Each row was made from one small tree. Brackets hold a mark, then the marks that hang from it, in the order of their numbers. Every link used is in the known rows. Write each row's tree.
Known rows:
{q648 {q558 {q510 q750}}}: [  8.9  -0.4  12.6 -20.9 -12.8 -15.3  -8.2   5.5  -0.3 -12.4  -5.9  -6.2
 -26.0  20.6   2.4   7.3 -23.8   1.6  -1.6  20.5 -11.4   7.3   6.8]
{q582 {q510 q750} {q565 q865} q648}: [  7.4   4.2  20.6 -10.1  10.5 -45.9   9.3  -9.2  15.9 -22.5 -22.6 -10.4
  25.6  33.5  20.8  23.5   2.3  -9.1  -2.1 -20.9   9.4   2.5 -70.2]
{q558 {q510 q750} {q648 {q161 {q380 q251}}}}: [  5.4 -13.8  17.9  -6.4  -3.0 -15.1 -13.7  12.1  -9.5 -11.4   7.0  -8.6
 -33.3  27.7   0.3   1.6 -19.5  -2.6   9.7  12.7  -8.0  10.4 -13.9]
{q510 {q558 {q648 {q161 q380}}} q750}: [  7.5  -9.5  16.8   8.2  -3.0 -28.7  -7.8  -9.0 -13.9  -2.0 -11.0  -7.4
 -15.4  13.2  -2.3  14.7 -19.2  -2.7   9.6 -12.5 -15.1   8.4  -6.9]
{q865 {q565 {q582 {q510 q750}}}}: [  3.4  -2.9   9.1  51.8  -1.8   0.7  -8.3  -5.4   1.9 -13.8  -7.5   3.0
  -4.4  20.0   4.6  14.8  12.0  -9.3   3.4  23.1  -1.1  -0.2 -25.4]
{q582 {q510 q750}}: [  9.1   6.3   9.9  -8.5  -2.0 -24.9  -4.7  -1.4   6.2  -4.6  -2.6   7.4
  -3.6  18.6   7.8  11.2  -1.5  -6.3   0.8   3.8  -5.2  13.9 -32.8]
{q558 {q510 q750}}: [  5.7   1.3  11.9 -10.1  -3.2  -9.8  -9.4  -2.2  -8.0  -7.0  10.1   7.2
 -29.1  17.3   2.7   2.8 -19.4  -1.5  -4.8  28.0  -3.1  12.3 -16.4]
{q558 q648}: [ -3.9  -8.3  12.2  10.1   7.0  -5.8   5.8   5.0  -9.1  -5.7   5.4   4.0
   1.8  -2.9  -1.5  -3.9  -7.2  -4.9   6.5 -10.1  -7.2   0.3  -1.3]
{q565 {q582 q510}}: [  4.7  -2.7   8.5  38.1   4.5  -1.9   6.6  10.0   5.5  -4.0  -4.9   9.9
  13.3  20.2   6.8   2.9   8.2 -10.0  12.6   4.3  -5.0  -3.8 -24.9]
{q558 {q510 q750} {q648 q161}}: [  7.9 -11.7  21.1   2.9  -4.1 -20.9 -10.7   7.5  -1.8 -18.8   4.5  -4.0
 -36.3  18.2   4.6  -7.6 -20.7  -7.8   8.9  23.4  -8.9  10.7  -7.6]
{q510 {q558 {q648 q161}} q750}: [ 10.2 -12.8  18.4  13.6  -5.4 -27.1  -8.5 -11.8 -10.7  -5.9 -10.2  -7.5
 -16.8   9.8   0.1  12.3 -22.6  -6.9  10.2   4.6 -10.1   7.1   1.7]
{q565 q582 q865}: [ -0.6 -13.4   7.7  40.2  13.0  17.5  11.3   7.9   6.7  -6.9  -0.3   5.1
  -4.5  18.5  -2.8  -5.3  -3.0  -8.8   5.3  11.3  -0.3 -13.2 -25.0]
{q648 q161 q558}: [ 12.1  -7.7  -1.0 -11.5 -19.8 -14.7  -9.5  12.3  27.6 -12.9 -27.5 -32.3
 -10.6  11.8   3.5  -2.8  -1.5   0.1  10.3   3.6  -7.6  -4.4  33.5]
{q648 {q161 {q380 q251}} {q558 q510}}: [  9.4  -7.8   3.6 -27.2 -19.4  -9.0 -16.2  22.1   7.4  -9.7 -21.6 -38.5
 -21.2  35.4   1.2   5.5  -5.6   8.6   9.3   3.1  -6.8  -3.5  25.5]
{q251 {q380 q161}}: [  4.6   5.3   3.5 -24.4   1.1  14.0   0.7  12.5  -6.0 -17.0 -14.1 -12.2
  15.9  -3.8  -9.0  -7.1  14.7   9.3  -1.6   1.0  -3.5  -8.3  10.5]
{q558 q510 q648}: [ -2.6  -6.5  23.6   2.6   6.5  -6.7   2.5   9.6 -22.6 -10.8   8.5   3.6
 -13.9  12.9   2.0  -8.2 -16.9  -2.2   3.7   8.6  -9.2   2.1  -2.3]
{q865 {q565 {q582 {q510 q558} q648}}}: [ -0.9  -1.6  18.1  53.6   5.4 -10.3   0.4 -11.1  -6.7 -12.3 -19.8 -11.4
  29.7  23.6  12.3  24.5  18.0  -3.7   4.4   4.1  -2.1 -10.4 -14.4]
{q773 {q558 {q510 q750} {q648 q161}}}: [  8.2  -8.7  16.7  -6.4  -2.7 -30.8  -1.8  -0.5 -14.3 -13.7  -3.8 -11.0
  -9.1  15.4  13.2 -13.9 -19.6   2.6   9.7  30.6 -10.7   2.0  -5.8]
{q648 {q161 q380} {q558 {q510 q750}}}: [ 11.5  -2.4   5.4 -25.7 -18.2 -24.7 -16.4  13.7  17.4 -14.4 -21.1 -28.5
 -33.3  30.2   2.0   5.5 -12.5   6.1   5.6   0.7 -16.6   7.4   5.6]
{q510 q558 q750}: [  8.7  -1.9  11.0   5.5  -4.5 -18.1  -7.8 -18.3 -17.6   3.4  -5.8   2.0
 -12.7   8.4  -0.9  19.3 -21.8  -1.4   0.3   8.0  -5.0   8.3  -5.6]
{q582 {q510 q558}}: [  7.2   6.0  18.6  -2.5  -0.7 -22.3   0.5  -1.7 -18.1   0.8 -19.8  -6.1
  13.9  20.6   9.1  13.2   2.3   0.8   4.5  -8.9  -9.3   0.6  -2.8]
{q565 {q582 q648} q865}: [ -3.8 -10.9  11.9  38.8  20.4   3.3  18.1   0.4  16.0  -8.8  -4.0  -2.4
  22.4  22.3   6.1   5.5   1.9  -7.2   3.9  -1.2   0.3 -16.0 -35.7]
{q380 q161 q251}: [  2.5  -9.2   7.8 -25.3  -3.3  25.8 -22.4  17.5 -11.9  -2.6   6.9  -2.5
  10.9  19.9  -6.9  -1.1   6.8  -4.4   4.7  42.5  15.6  -4.4  25.5]
{q161 {q380 q251}}: [ -4.5  -2.8  -5.6 -15.1   1.0   8.5  -4.7   7.7 -12.8  10.3   4.2  -7.3
   3.8  13.7  -6.3  14.0   3.7   7.3   2.2 -17.8   1.8   0.0  -9.6]
{q648 {q161 q380} {q558 q510}}: [  8.2  -1.0   4.9 -23.0 -16.3 -19.0 -12.6  18.3  11.3 -12.3 -25.6 -33.5
 -20.6  28.8   2.6  -0.2  -3.7   9.5   6.0  -7.5 -16.7  -0.7  19.2]

Write each row's tree:
[  8.7   8.4  15.7  -7.1   2.5 -50.0   5.8 -11.3  15.1 -18.6 -20.5  -6.6
  34.6  24.7  22.6  26.1   3.6  -7.4   2.8 -22.1   8.3   7.8 -60.1] -> {q582 {q510 q750} q565 q648}
[  0.8 -12.5  17.6  -6.4  -0.5  -6.4  -7.9  18.7 -13.8  -9.2   1.0 -16.4
 -20.1  25.5   1.1  -5.4  -8.9   1.4  11.8   2.0  -7.3   0.6   3.2] -> {q558 q510 {q648 {q161 {q380 q251}}}}
[  0.8 -15.1   9.2  36.6  14.2  -0.1  12.7   4.7  29.2 -12.7 -11.3 -15.2
  16.0  25.5   8.4  -0.5   6.5  -8.1   9.1   3.4   0.8 -17.1 -26.8] -> {q565 {q582 {q648 q161}} q865}
[  3.3 -15.3  10.2  29.2   7.6  -5.7  12.2   9.4  33.2 -16.9 -21.2 -24.4
  15.0  30.4   8.4   3.3   1.3  -6.7   9.7   2.0  -4.8 -18.8 -14.8] -> {q565 {q582 {q648 q161 q558}} q865}
[  5.6  -9.1  21.1  12.9   0.5 -22.7  -2.4 -14.5 -25.1  -1.7  -2.1   5.2
  -9.4   6.8  -1.7  16.4 -27.3  -6.0   5.2   1.4 -11.1   8.7  -5.9] -> {q510 {q558 q648} q750}
[  0.3  -7.8  20.5  61.5   2.7  -0.9  -2.1  -2.7 -19.6 -12.4 -14.7  -4.2
   9.2  20.0   4.4  13.9  10.7  -7.2   9.9   9.8  -7.1  -8.3  -6.0] -> {q865 {q565 {q582 {q510 {q558 q648}}}}}
[ 13.2  -5.2   8.2 -16.9 -20.0 -16.0 -12.4  14.8  16.9 -18.1 -24.4 -32.4
 -24.5  23.2   6.9  -6.0  -8.5   3.0   7.9  18.8  -9.2  -2.4  32.8] -> {q648 q161 {q558 q510}}
[  6.6   1.3  15.9 -15.7  -5.6 -37.9   4.5  -6.1   9.7 -23.3 -22.1 -20.8
  16.6  22.7  16.7  21.5 -14.6  -0.1   0.1  -9.5   6.0  -0.9 -23.0] -> {q582 q565 {q648 {q558 {q510 q750}}}}
[ -1.5  -9.7   6.4   5.1   3.0 -13.7  -1.0  11.1   3.7  -7.4  -7.0 -13.6
  -3.5   5.6  -1.1  -6.1   2.5  -0.9  11.8 -26.3 -12.5   0.7  -1.5] -> {q558 {q648 {q161 q380}}}
[  9.0  -6.0  17.8 -16.1  -3.7 -33.4   4.6   3.4  23.6 -31.9 -39.0 -44.2
  11.1  34.1  18.1   6.4  -4.3   0.9   3.1  -9.5   7.1 -14.0 -11.8] -> {q582 {q565 q865} {q648 q161 {q558 q510}}}
[  7.2   2.4   9.9 -30.6  -5.6 -39.3  -1.8  12.4  25.3  -9.3 -32.3 -40.6
  38.3  39.0  18.7  23.6  15.4   4.4  10.2 -28.9  -9.6  -2.9  -7.9] -> {q582 q510 {q648 {q161 {q380 q251}} q558}}
[  8.5 -15.1  16.0   6.9  -5.6 -21.5 -11.9  -5.8 -19.0   0.2  -8.3 -12.4
 -13.6  18.0  -3.0  19.1 -20.6  -3.5  12.3  -2.4  -7.6   6.3  -2.1] -> {q510 {q558 {q648 {q161 {q380 q251}}}} q750}
[ 16.9  -6.1   8.2 -19.4 -22.6 -22.9 -17.5  10.8  20.3 -18.5 -19.6 -26.8
 -35.3  26.2   5.6  -0.6 -17.2  -0.4   6.3  27.0  -9.1   4.5  20.3] -> {q648 q161 {q558 {q510 q750}}}
[  9.5   1.6  23.6   1.1   2.3 -27.1   6.7  -1.5 -19.9 -15.3 -35.1 -14.8
  10.0  31.7  11.5  11.0   1.6  -2.7   2.6 -18.3   5.5  -7.2 -27.1] -> {q582 {q510 q558} {q565 q865}}
[  3.6  -4.7   6.9 -14.3   0.1 -35.1   7.1   3.2  29.3 -24.7 -42.2 -45.3
  23.6  28.5  12.2  14.4   6.0   4.1   3.7 -42.8   2.1 -12.9 -21.3] -> {q582 {q565 q865} {q648 {q161 q380} q558}}
[  6.4   1.8  10.5 -16.1  -1.7 -20.6  -0.8  -7.0 -21.0  -4.6   0.9  -3.0
  -4.8  15.5  11.8  -7.4 -18.9   7.9  -0.6  33.4  -5.3   3.3 -12.4] -> {q773 {q558 {q510 q750}}}
[  9.9  -0.6  22.2  -3.3  -1.3 -39.9  -5.5  -1.1 -10.9  -4.1 -18.9  -6.0
  -0.9  27.7   6.6  16.6  -6.5  -3.5  10.7 -17.6 -17.9  10.8 -23.3] -> {q582 {q510 {q558 {q648 {q161 q380}}} q750}}
[ -0.7 -16.8   6.8  29.2  14.4   5.4   8.6   9.3  22.3  -7.7  -9.6 -21.2
  17.4  34.2   4.9   7.9   8.1  -4.8  10.6  -3.6   3.5 -18.1 -31.9] -> {q565 {q582 {q648 {q161 {q380 q251}}}} q865}
[ -0.5  -4.6  19.1  -8.3   5.7 -18.9   8.3   1.2 -32.5  -8.2  -0.4  -5.8
  10.0  10.1  11.4 -15.2 -16.2   7.2   6.3  17.2 -10.4  -4.5  -0.3] -> {q773 {q558 q510 q648}}
[ 12.8  -8.1   4.0 -29.1 -21.4 -15.2 -20.7  17.1  11.5 -10.5 -16.8 -33.2
 -32.6  37.6   0.5  10.6 -13.6   4.9   8.1  11.9  -6.7   4.8  11.7] -> {q648 {q161 {q380 q251}} {q558 {q510 q750}}}
[  7.0 -13.5  27.6  40.6  14.5 -10.7  10.0   3.5  -8.3  -9.5  -8.8   8.6
  -3.1  36.5   3.3   7.5 -12.5 -14.6  10.8   6.7 -11.1  -4.8 -42.5] -> {q565 {q582 {q510 {q558 q648} q750}} q865}
[ 10.0   3.0  30.2  -4.6   8.9 -52.3   9.9 -16.9  -3.5 -18.5 -33.0 -15.5
  29.9  38.0  21.0  31.1  -4.5  -5.5  -0.2 -23.8   6.0  -1.1 -57.2] -> {q582 {q510 q558 q750} {q565 q865} q648}
[  7.5  -3.3  -4.4 -19.7 -15.9 -17.5  -9.2  15.1  23.2  -8.7 -28.9 -34.1
  -7.0  16.3  -0.5   2.7   3.6   6.9   8.6 -21.9 -15.3  -2.6  19.2] -> {q648 {q161 q380} q558}
[  2.3  -6.5  20.2  23.3  14.4 -13.6  18.0   9.7  20.6 -15.3 -20.0 -11.2
  29.5  39.3  13.4  12.2   3.2  -7.8   7.0  -7.4  -9.4 -14.4 -36.5] -> {q565 {q582 q510 {q648 q558}} q865}
[ -0.2  -7.2  17.9  -3.6   2.0 -14.5  -4.4  16.4 -10.6 -11.9  -2.9 -12.4
 -18.1  20.3   2.2  -9.5  -7.1   2.3   9.3  -8.6 -14.9   3.4  -1.1] -> {q558 q510 {q648 {q161 q380}}}
[  4.2  -7.7  -8.1 -10.5  -8.8  -0.2 -12.7  11.4  11.4   0.6  -9.7 -25.9
  -5.2  16.1  -1.5   3.0  10.2   4.1   9.6  -8.6   2.8  -1.9   6.3] -> {q648 {q161 {q380 q251}}}
[ -0.4  -5.1  18.8  31.2  21.0  -8.7  18.8   6.2  17.4 -11.5 -10.8  -3.5
  30.0  35.5  13.1   7.5   8.9  -9.1   5.6  -5.8  -3.5 -12.1 -48.2] -> {q565 {q582 q510 q648} q865}
[  4.1  -8.8  18.6  -4.9  -0.7 -22.3  -9.7   9.2  -4.8 -13.8   3.6  -5.3
 -32.2  21.9   1.6  -2.6 -16.9  -2.4   7.3   3.0 -14.8  13.0 -17.4] -> {q558 {q510 q750} {q648 {q161 q380}}}
[  8.6  -2.0  23.3   5.0  -1.0 -30.2  -0.7   4.6 -14.0  -5.8 -24.6 -12.2
  11.0  22.0  10.2   5.6   1.2  -4.2  12.7 -13.1 -12.9  -0.4   3.1] -> {q582 {q510 {q558 {q648 q161}}}}
